Each row was made from one small tree. The marks that hang from a mark follow it in brackets, in alphabetical order. Every link used is in the known rows. Write each row's tree.
In the rows, 128 means zero.
Known rows
guzus[bivogol[geni gezud ruvo] dela[dala feda]]: [137  97 152 142 129 124 139 130 182 139 121  94 118 151 113 118 115 110
 132 166  95 122 170 125]
geni[bivogol[gezud guzus[dela[dala]] pokoti[vani] ruvo]]: [148 111 148 120 127  99 121 138 134 147 114 119 140 135 103 127 131 116
 111  99 170 135 131 135]
guzus[bivogol[geni pokoti[vani]]]: [106 160  82 135 130 159 137 127 126 137 124 138 107 118 149 120 128 112
 131 133 101 171  91 128]
guzus[bivogol[ruvo] dela[dala[dazo]]]: [ 80 113  97 131 136 173 154 141 186 125 132  85 107  91  83 103 106 104
 137 168  75 105 149 125]
pokoti[bivogol[geni gezud guzus ruvo] vani]: [100 145 122 135 132 147 145 120  91 127 136 133 132  75 142 137 138 128
 108  96 172 127 113 147]
pokoti[bivogol vani]: [ 25 181  16 123 148 193 165 134 121 127 142 113  99   6 116 110 159 135
 116 117  85 116  82 144]
guzus[bivogol[geni pokoti[vani]] dela]: [ 86 160 108 142 124 156 151 130 157 149 129 116 106 111 135 116 109  98
 142 146  93 168 112 136]
soridu[bivogol]: [ 77 145  36 116 131 181 131 128 134  93 130 168 108 126 105 150 143 166
 132 141  55 154 122 122]
bivogol[geni guzus]: [151 131 152 118 127 127 107 126 107 117 122 176 110 177 164 136 130 150
 129 120 106 118 125 124]
larip[vani]: [ 67 165  20 118 131 171 117 128 120 112 118 138  98  97 113 147 179 161
 137 141  50 101 114 106]
pokoti[bivogol[gezud guzus[dela[dala feda]] ruvo] vani]: [ 90 134 115 128 139 141 153 127 129 132 143  95 136  38 122 113 149 123
 117 114 149 106 121 146]
pokoti[bivogol[geni guzus[dela]] vani]: [ 55 164 110 133 139 174 161 127 122 140 138 125 104  59 135 118 138 120
 122 110 121 120  98 151]
bivogol[geni guzus[dela[dala[dazo] feda]] pokoti ruvo]: [221  74 209 127 125  92  93 133 137 142 116 139 150 200 114 103 110 135
 142 140 174 112 138 101]
soridu[bivogol[geni gezud guzus pokoti ruvo]]: [180 108 154 129 114 115 100 113  98 105 122 190 154 212 131 176 119 152
 131 116 167 185 139 119]
bivogol[gezud pokoti ruvo]: [182 124  84 118 119  85  93 128  96 112 131 141 160 133 128 143 129 150
 128 122 154 146 131 113]
dela[dala feda]: [128 109  75 103 154 136 118 144 176 125 120 106 102 123  99  81 171 162
 131 167  35  55 121  97]
dala[dazo]: [ 77 141  58 107 139 182 149 137 122  96 134 124 105 124 103 107 132 152
 139 145  66  82  92 106]
lopem[dela[dala[dazo] feda]]: [ 94 122 134 119 135 149 140 143 172 106 117  87 100 159 102  70 159 139
 141 183  35  15 122 101]
pokoti[bivogol[gezud guzus ruvo] vani]: [ 88 149  88 126 136 149 148 124  97 120 144 119 136  32 138 129 149 129
 111  97 157 125 108 150]
dazo[dala]: [ 80 153 108 106 146 155  97 140 135 105 127 143  93 100 114 117 152 153
 120 155  45  63 132 112]
soridu[bivogol[gezud]]: [ 88 144  63 118 125 157 132 119 122  89 132 165 121 151 118 169 142 162
 130 133  75 157 131 127]
guzus[bivogol[geni gezud pokoti] dela[dala[dazo] feda]]: [132 112 177 138 134 126 150 127 176 150 123  85 117 194 114 109 115  92
 149 165 102 126 124 117]
pokoti[bivogol[geni gezud guzus[dela[dala feda]] ruvo]]: [141 107 153 134 136 121 127 127 123 130 131 127 127 132 121 141 129 126
 121 120 144 118 152 140]

Write each row's tree
[197 116 159 127 118 105  93 126  94 135 120 166 153 144 150 117 119 145
 126 110 194 141 110 112]
bivogol[geni guzus pokoti[vani] ruvo]
[109 128 173 138 130 136 151 126 162 144 127  96 113 187 113 129  99  84
 144 155 109 126 128 125]
guzus[bivogol[geni gezud pokoti] dela[dala[dazo]]]
[121 139 131 148 114 127 142 124 142 141 130 113 133 123 136 135  99  99
 135 138 140 174 138 136]
guzus[bivogol[geni gezud pokoti[vani] ruvo] dela]
[180  82 184 115 124  88 115 128 137 110 133 111 156 151 127 122 127 140
 133 136 146  86 165 119]
bivogol[gezud guzus[dela[dala[dazo] feda]] ruvo]
[169 118 212 125 118  85 117 117 120 123 126 146 131 213 173 148 126 136
 138 125 126 120 150 130]
bivogol[geni gezud guzus[dela[feda]]]
[110 139 102 147 119 150 141 132 155 144 127 116 121  98 122 116 101 104
 137 146 119 171 130 132]
guzus[bivogol[geni pokoti[vani] ruvo] dela]
[137 130 170 123 123 125 117 128 128 125 125 160 110 172 155 134 116 139
 137 128 101 116 140 130]
bivogol[geni guzus[dela]]
[119 134  63 130 125 141 131 127 124 106 132 128 124  97 143 141 130 123
 122 133  98 160 140 134]
guzus[bivogol[gezud ruvo]]
[210 101 181 130 114  91  86 131 115 136 121 163 149 176 137 128 101 136
 138 124 175 148 143 116]
bivogol[geni guzus[dela] pokoti ruvo]
[123 161  94 125 128 136 118 129 109 139 121 154 118 142 138 116 131 146
 132 126 120 131  82 110]
bivogol[geni pokoti[vani]]
[213 115 200 129 111  72  94 114  75 129 123 161 171 179 168 144 117 137
 124  99 223 146 122 119]
bivogol[geni gezud guzus pokoti[vani] ruvo]
[208 108 171 119 112  60  90 125 106 120 136 138 173 150 150 143 116 129
 138 114 184 151 148 127]
bivogol[gezud guzus[dela] pokoti ruvo]
[147 119 136 122 123 100 122 136 123 143 117 127 143 128 114 132 129 120
 113  94 172 154 127 139]
geni[bivogol[gezud guzus[dela] pokoti[vani] ruvo]]
[118  92 135 140 136 162 152 138 193 137 120  89 107 140  88  92 111 111
 139 177  82 104 150 113]
guzus[bivogol[geni ruvo] dela[dala[dazo] feda]]
[243  78 240 129 116  48  85 121 121 140 119 140 167 225 141 135 111 130
 136 128 198 126 157 112]
bivogol[geni gezud guzus[dela[dala feda]] pokoti ruvo]
[197 101 187 118 121  65 105 125 130 136 133 107 176 130 140 109 131 128
 135 124 190 116 133 118]
bivogol[gezud guzus[dela[dala feda]] pokoti[vani] ruvo]
[ 90 144 134 139 129 145 152 121 106 133 139 122 132  71 136 136 128 122
 114 103 168 125 125 151]
pokoti[bivogol[geni gezud guzus[dela] ruvo] vani]
[ 90 136 147 137 133 144 151 123 116 137 136 115 130  77 126 132 129 118
 113 108 166 108 128 147]
pokoti[bivogol[geni gezud guzus[dela[dala]] ruvo] vani]
[ 67 157 150 132 139 150 160 121 118 141 138 114 115  92 138 133 137 112
 118 108 140 105 110 151]
pokoti[bivogol[geni gezud guzus[dela[dala]]] vani]
[115 122 143 114 134 114 131 137 143 135 115 125 111 157 112 141 138 120
 112 106 109 118 141 143]
geni[bivogol[gezud guzus[dela[dala]]]]
[208 119 228 126 116  59 100 116 110 140 124 148 149 236 175 143 121 125
 146 119 163 148 127 123]
bivogol[geni gezud guzus[dela[feda]] pokoti]
[ 49 176  76 133 138 168 163 122 101 130 136 124 107  73 133 137 146 129
 113 108 120 120  94 145]
pokoti[bivogol[geni gezud] vani]
[100 118 114 133 129 136 143 133 175 126 133  91 119 101 109 129 111 102
 130 157  88 121 169 136]
guzus[bivogol[gezud ruvo] dela[dala]]
[151 118 103 138 121 111 132 131 162 135 133  96 139 111 129 116 124 110
 145 153 110 177 142 129]
guzus[bivogol[gezud pokoti ruvo] dela[feda]]
[141 140 106 141 120 130 128 121 111 129 125 135 134 129 150 138 119 113
 123 125 147 176 116 128]
guzus[bivogol[geni gezud pokoti[vani] ruvo]]
[111 134  77 136 134 144 129 127  99 117 131 142 118 110 115 156 131 139
 113 116 128 132 137 138]
pokoti[bivogol[geni gezud ruvo]]
[ 66 150  73 129 138 170 154 134 125 129 144 111 124   4 119 109 142 127
 118 111 132 121 111 149]
pokoti[bivogol[guzus[dela] ruvo] vani]
[225 100 220 132 107  57  87 119  97 130 125 158 167 211 156 156 100 129
 136 113 205 152 155 123]
bivogol[geni gezud guzus[dela] pokoti ruvo]
[ 72 155  73 138 134 162 154 124  99 127 135 125 122  59 120 136 138 136
 107 108 146 122 111 141]
pokoti[bivogol[geni gezud ruvo] vani]
[166 109 137 121 123  91 111 138 124 139 115 135 141 154 110 142 126 122
 115  97 163 159 140 137]
geni[bivogol[gezud guzus[dela] pokoti ruvo]]
